What can hang from each mark:
k_51: k_425
k_810: k_960
k_960: k_224 k_810 k_900
k_425: k_51 k_274 k_840
k_885: k_585
k_585: k_274 k_885
k_274: k_585 k_960
k_900: k_960
k_840: k_425
k_224: k_960

Each row was made from one small tree. The marks that hang from a mark follow it in brackets, in the order of their numbers. Every link used is in the known rows. Write each row's tree.
Known rows:
k_840[k_425[k_51 k_274]]: [-0.47  0.96  2.00 -3.07 -1.16 -2.21 -3.25  1.77 -1.29  2.06 -1.24 -1.43
  2.19  0.99 -1.41 -0.88 -2.67  0.21 -0.09  0.01  0.49  0.98]
k_585[k_274[k_960[k_810 k_900]]]: [-0.47 -1.36  0.29  2.96  1.48  1.83  1.07 -3.09  2.31 -1.63  2.72  1.04
 -0.17 -1.68 -1.09 -0.32  0.20  1.83 -0.46  2.97 -0.31 -1.07]
k_425[k_51 k_274[k_960] k_840]: [ 0.51  0.13  0.02 -3.30 -1.73  0.16 -3.63 -0.25 -2.49  0.27 -2.77 -1.64
  1.06  0.84  0.60  1.42 -1.51 -0.77  1.36 -0.82  0.35  0.22]
k_224[k_960[k_810]]: [ 0.64  1.91  0.02  0.06  0.46  0.19  0.27 -1.76  2.83 -1.58  3.99  0.56
 -1.37  0.90 -2.06 -1.23  2.16  0.89 -0.11 -0.10  2.45  1.64]
k_885[k_585[k_274[k_960[k_900]]]]: [ 0.38 -2.41 -2.02  2.26  1.83  2.02 -0.80  1.03  2.75 -0.39  1.60  0.23
 -2.08 -1.45 -0.18  1.99  0.49 -0.89 -0.21  3.18 -1.88 -0.24]
k_960[k_224 k_900]: [-1.33 -0.43 -0.53  3.24  0.36 -2.11 -0.52  1.41  1.36 -3.34  3.16  1.06
 -2.39 -0.37 -3.63 -2.35  1.28  0.20 -1.33  3.31 -2.37  0.69]
k_840[k_425[k_51 k_274[k_585[k_885] k_960]]]: [ 0.86 -0.22  1.36 -2.35 -0.94 -1.12  0.23 -0.12 -1.43  3.38 -4.46 -2.45
  2.02  0.10  2.85  1.70 -1.72  0.32 -0.18 -1.54  0.85 -0.32]
k_51[k_425[k_274[k_585]]]: [-0.28  1.04 -1.83 -2.37  3.27  0.54 -0.20  4.76  0.82  0.17 -1.80 -0.96
 -1.20 -0.33 -0.91  0.25  0.02 -0.71  0.30 -3.29  0.21  0.86]
k_425[k_274[k_585[k_885] k_960[k_224 k_810 k_900]] k_840]: [ 0.42  0.00  0.92  2.29 -0.71  1.23  3.36 -1.46 -2.08  0.97  1.84  2.37
  0.43 -1.10  2.12 -1.52  0.41  0.33  1.09 -0.13 -1.95 -0.98]
k_585[k_274]: [ 0.40 -1.84 -0.54  0.37  2.17 -0.20 -1.62 -0.80  0.93 -1.44  0.39  0.62
  0.38  0.60 -1.90  1.16  0.84  0.59 -2.41  0.99  1.57 -0.32]
k_51[k_425[k_274]]: [-0.87  1.52 -0.54 -1.87  2.83 -0.13 -1.74  3.51  0.19 -1.01 -2.45 -0.05
  0.29  0.71 -2.43 -0.83  0.43 -0.02  0.30 -2.46  0.14  0.92]
k_840[k_425[k_51 k_274[k_585]]]: [ 0.40  0.62  0.62 -3.44 -0.81 -1.96 -1.47  2.95 -0.37  3.20 -0.64 -2.55
  0.51  0.08  0.23  0.47 -2.99 -0.74 -0.23 -0.65  1.03  0.69]
k_840[k_425[k_274]]: [-0.44  1.17  1.21 -2.21  1.14 -1.70 -3.10  2.73 -0.47  1.48 -0.98 -0.84
  1.54  1.71 -1.86 -0.46 -1.28  0.16 -0.85 -0.94  1.35  0.99]
k_810[k_960[k_224 k_900]]: [-1.13 -0.07 -1.94  4.28 -0.79 -1.22 -2.25  1.74  0.55 -3.59  4.27  1.39
 -2.81 -0.07 -3.00 -2.02  2.59 -0.14 -1.63  1.88 -3.24  1.53]
k_885[k_585[k_274[k_960[k_224 k_810 k_900]]]]: [-1.45 -0.34  0.00  5.70 -0.50  1.57  3.59 -0.87  2.96 -0.02  4.86  3.92
 -1.71 -0.57 -0.63 -1.76  0.86 -0.76  0.60  3.99 -1.65 -1.25]
k_900[k_960[k_224 k_810]]: [-2.40  0.63  1.88  2.91 -2.50 -1.56  2.39 -1.86  2.40 -3.68  4.98  1.00
 -1.71  2.21 -2.73 -3.63  1.48  0.69 -0.67  1.79  1.69  0.50]
k_885[k_585[k_274[k_960[k_810 k_900]]]]: [-0.21 -1.73 -0.63  2.69  0.95  2.29  1.69 -0.92  3.30 -0.04  4.92  2.06
 -1.37 -1.40 -0.43  0.35  0.76 -0.19  0.56  2.72 -0.65 -0.61]
k_224[k_960]: [ 0.86  1.14 -1.18 -0.33  1.18 -0.21 -1.89  0.13  2.06 -2.20  0.77 -0.89
 -2.11  1.01 -2.20  0.39  1.76  0.22 -0.87  0.38  1.30  2.01]
k_51[k_425[k_840]]: [-0.86  1.59 -0.61 -3.10  2.12  0.55 -2.66  1.94 -0.86 -2.73  1.13  0.30
  1.59  1.17 -0.47 -0.57  0.78  0.47  0.27 -3.42  2.06  0.56]
k_425[k_274[k_585[k_885]]]: [ 1.89 -2.15 -1.10 -1.28  1.95 -1.14  0.56  0.83 -0.28  1.03 -1.55 -0.54
 -0.24 -0.24 -0.10  1.80  1.58 -0.04 -1.57 -2.17  0.53  0.76]
k_585[k_274[k_960] k_885]: [ 0.95 -2.63  0.07  1.30  1.84  0.84  0.11 -3.92  0.05 -0.95 -3.50  0.77
  1.63  0.34  0.82  2.22  2.01  1.72 -2.45  0.32  1.47 -0.97]

Which tree is each row?
[ 0.96 -0.08  0.43 -3.85 -1.26 -0.94 -3.99  0.53 -3.17  0.28  0.00 -0.69
  1.58  0.57 -0.85  0.44 -1.77 -0.65  0.85 -0.85  0.40  0.96]
k_425[k_51 k_274 k_840]
[-0.12 -2.06  0.74  5.73  0.98  0.51  1.48 -3.26 -0.46 -2.04 -1.74  2.35
  0.65 -1.12  0.15 -0.94  1.67  1.54 -1.92  3.94 -2.90 -1.52]
k_585[k_274[k_960[k_224 k_900]] k_885]
[ 1.63 -0.52 -1.79 -3.78  1.36  0.01 -1.89  3.15 -1.35  1.40  0.53 -1.20
 -0.32  0.44  0.47  2.00 -0.36 -1.28 -0.27 -2.53  1.19  0.88]
k_425[k_274[k_585] k_840]
[-1.73  1.02 -0.79  3.05 -1.18 -1.25  4.66 -0.33  3.68 -0.59  2.43  0.90
 -2.37  1.23 -0.21 -0.48  1.88 -0.72 -0.68 -0.56  2.40 -0.91]
k_274[k_585 k_960[k_224 k_810]]
[-0.73 -0.56  2.13  5.06 -0.52  0.27  4.44 -5.69  0.04 -0.78 -0.20  4.12
  2.25  1.36  0.40 -1.54  2.28  1.46 -1.66  1.11  1.89 -1.98]
k_585[k_274[k_960[k_224 k_810]] k_885]
[-0.58 -0.90  0.23  4.63 -0.13 -0.36  5.46 -2.43  2.19 -1.21  3.08  1.77
 -1.53 -1.38  0.71 -1.80  2.24  1.10 -0.67  1.16 -1.00 -0.91]
k_274[k_585[k_885] k_960[k_224 k_810 k_900]]
[ 0.21 -1.81 -1.99  0.98  1.11  1.22 -0.17  0.42  2.73  0.26  0.10  0.25
 -1.28  0.82  0.25  2.91  1.34 -1.39 -0.58  0.72  1.36 -0.47]
k_885[k_585[k_274[k_960]]]
[ 0.79 -3.02 -1.98  1.07  2.06 -0.07  1.13 -0.69  2.08 -1.30 -0.23 -1.60
 -1.88 -2.11  0.89  2.27  2.11  1.20 -1.23  0.55 -1.15  0.07]
k_274[k_585[k_885] k_960[k_900]]
[-0.33  0.92  0.47 -2.86 -0.96 -0.98 -0.96  2.19  0.41  3.21 -3.39 -3.54
  0.37  0.39  1.52  1.46 -2.92 -0.70  0.34 -0.79  0.97 -0.03]
k_840[k_425[k_51 k_274[k_585 k_960]]]
[-1.63  0.16 -0.68  3.69  0.01 -1.07 -0.13  0.56  2.38 -3.40  0.33  0.36
 -2.60 -0.16 -2.26 -1.08  1.58  0.04 -0.55  3.26 -2.49 -0.10]
k_274[k_960[k_224 k_900]]
[ 0.91  1.38 -0.08  1.42  1.20  0.72  0.13 -1.14  2.91 -2.70  5.80  0.48
 -2.42 -1.35 -2.64 -2.28  1.43  1.52  0.50  2.20 -0.72  1.68]
k_224[k_960[k_810 k_900]]
[-0.15  0.96 -0.56 -0.90 -3.01 -0.49  0.25  1.15 -2.35  1.37 -2.27 -0.78
 -0.96  0.85  1.82  0.67 -1.32 -2.24  1.12 -0.51 -0.57 -0.51]
k_425[k_51 k_274[k_585 k_960[k_224]] k_840]
[ 0.46 -1.43 -1.40 -0.69  0.13  0.01 -0.77  1.62  1.29  0.39 -1.71 -2.93
 -2.97 -2.64 -0.34  1.48 -1.74 -0.66  1.08  2.06 -3.14  0.64]
k_425[k_51 k_274[k_585 k_960[k_900]]]
[-0.49  1.06  1.97  0.65 -2.67 -1.83  2.23 -0.08 -1.75  3.31 -4.33 -0.44
  1.80  0.86  2.69 -0.59 -1.32 -0.54 -0.05 -0.51 -0.43 -0.91]
k_840[k_425[k_51 k_274[k_585[k_885] k_960[k_224]]]]
[ 1.13 -0.33 -1.12 -3.77 -1.24  0.60 -1.78  1.22 -1.57  1.55 -2.21 -2.58
 -0.55 -0.22  2.13  2.97 -1.91 -1.79  1.17 -1.74  0.63  0.19]
k_425[k_51 k_274[k_585 k_960] k_840]
[-0.66  2.39 -0.42 -3.17  1.79  2.09 -2.43  2.46 -1.54 -0.67 -4.20 -0.25
  1.58  1.15  0.67  0.30 -0.21 -0.33  1.68 -3.61  0.36 -0.04]
k_51[k_425[k_274[k_960] k_840]]
[ 0.35  0.67  1.80  0.24 -3.69 -0.21  3.88 -3.12 -3.07  1.97  0.00  1.80
  1.84  0.35  3.07 -0.85 -0.43 -0.56  1.41 -1.62  0.66 -1.23]
k_425[k_51 k_274[k_585[k_885] k_960[k_224 k_810]] k_840]
[ 1.62 -0.74 -0.99 -4.40 -0.91 -0.52 -2.24  1.99 -2.28  1.70  0.59 -1.94
 -0.10 -0.40  0.72  1.68 -1.78 -1.24  0.85 -1.62  0.71  0.81]
k_425[k_51 k_274[k_585] k_840]
[ 2.46 -1.55  0.10 -3.89 -0.89 -0.47 -1.05 -0.53 -3.73  1.80 -0.59 -0.80
  1.93 -0.60  1.98  1.60 -0.94 -0.15  0.09 -2.32  0.47  0.44]
k_425[k_51 k_274[k_585[k_885]] k_840]
[-0.31  0.33  0.17 -1.74 -0.44 -0.22 -1.14  2.58  0.47  2.62 -1.76 -3.50
 -0.67 -2.00  0.81  0.47 -3.53 -0.11  1.00  1.65 -2.37 -0.03]
k_840[k_425[k_51 k_274[k_585 k_960[k_900]]]]
[-2.23  2.98  3.68  2.34 -3.20 -1.32  1.13 -0.49 -0.44  1.47  0.86  0.92
  1.29 -0.38 -1.05 -4.58 -3.09  0.70  1.87  3.27 -2.64 -0.66]
k_840[k_425[k_51 k_274[k_960[k_224 k_810 k_900]]]]
[ 2.02 -1.25 -0.27 -3.30 -1.15  0.40 -0.60 -1.50 -3.13  1.61 -3.36 -1.63
  1.38 -0.48  3.39  2.78 -0.76 -0.37  0.66 -2.44  0.51 -0.27]
k_425[k_51 k_274[k_585[k_885] k_960] k_840]
[-1.07  2.48  1.05 -1.19  1.81  3.01 -0.47  0.66 -0.88 -0.97  0.98  1.24
  1.29 -1.00  0.02 -2.28 -0.88  1.18  3.18 -1.32 -1.64 -0.19]
k_51[k_425[k_274[k_960[k_810 k_900]] k_840]]
[-1.30  3.28  0.87 -2.52  1.15  2.31 -0.24  0.39 -0.95 -0.21 -0.85  1.45
  2.34  1.24  0.65 -1.38 -0.47  0.52  2.49 -3.84  1.79 -0.42]
k_51[k_425[k_274[k_960[k_810]] k_840]]
[ 0.83 -0.09  0.23 -0.58 -2.87 -0.19  1.28 -1.16 -3.64  1.69 -3.34 -0.08
  1.36  0.51  3.22  0.84 -0.51 -1.07  0.89 -1.37 -0.79 -0.72]
k_425[k_51 k_274[k_585[k_885] k_960[k_224]] k_840]
[ 0.49 -1.82  1.33  2.00  1.08  1.09  2.43 -5.91  0.58 -0.61 -0.08  2.11
  2.80  0.42  0.63  0.78  2.14  2.19 -1.77 -0.26  2.53 -1.32]
k_585[k_274[k_960[k_810]] k_885]
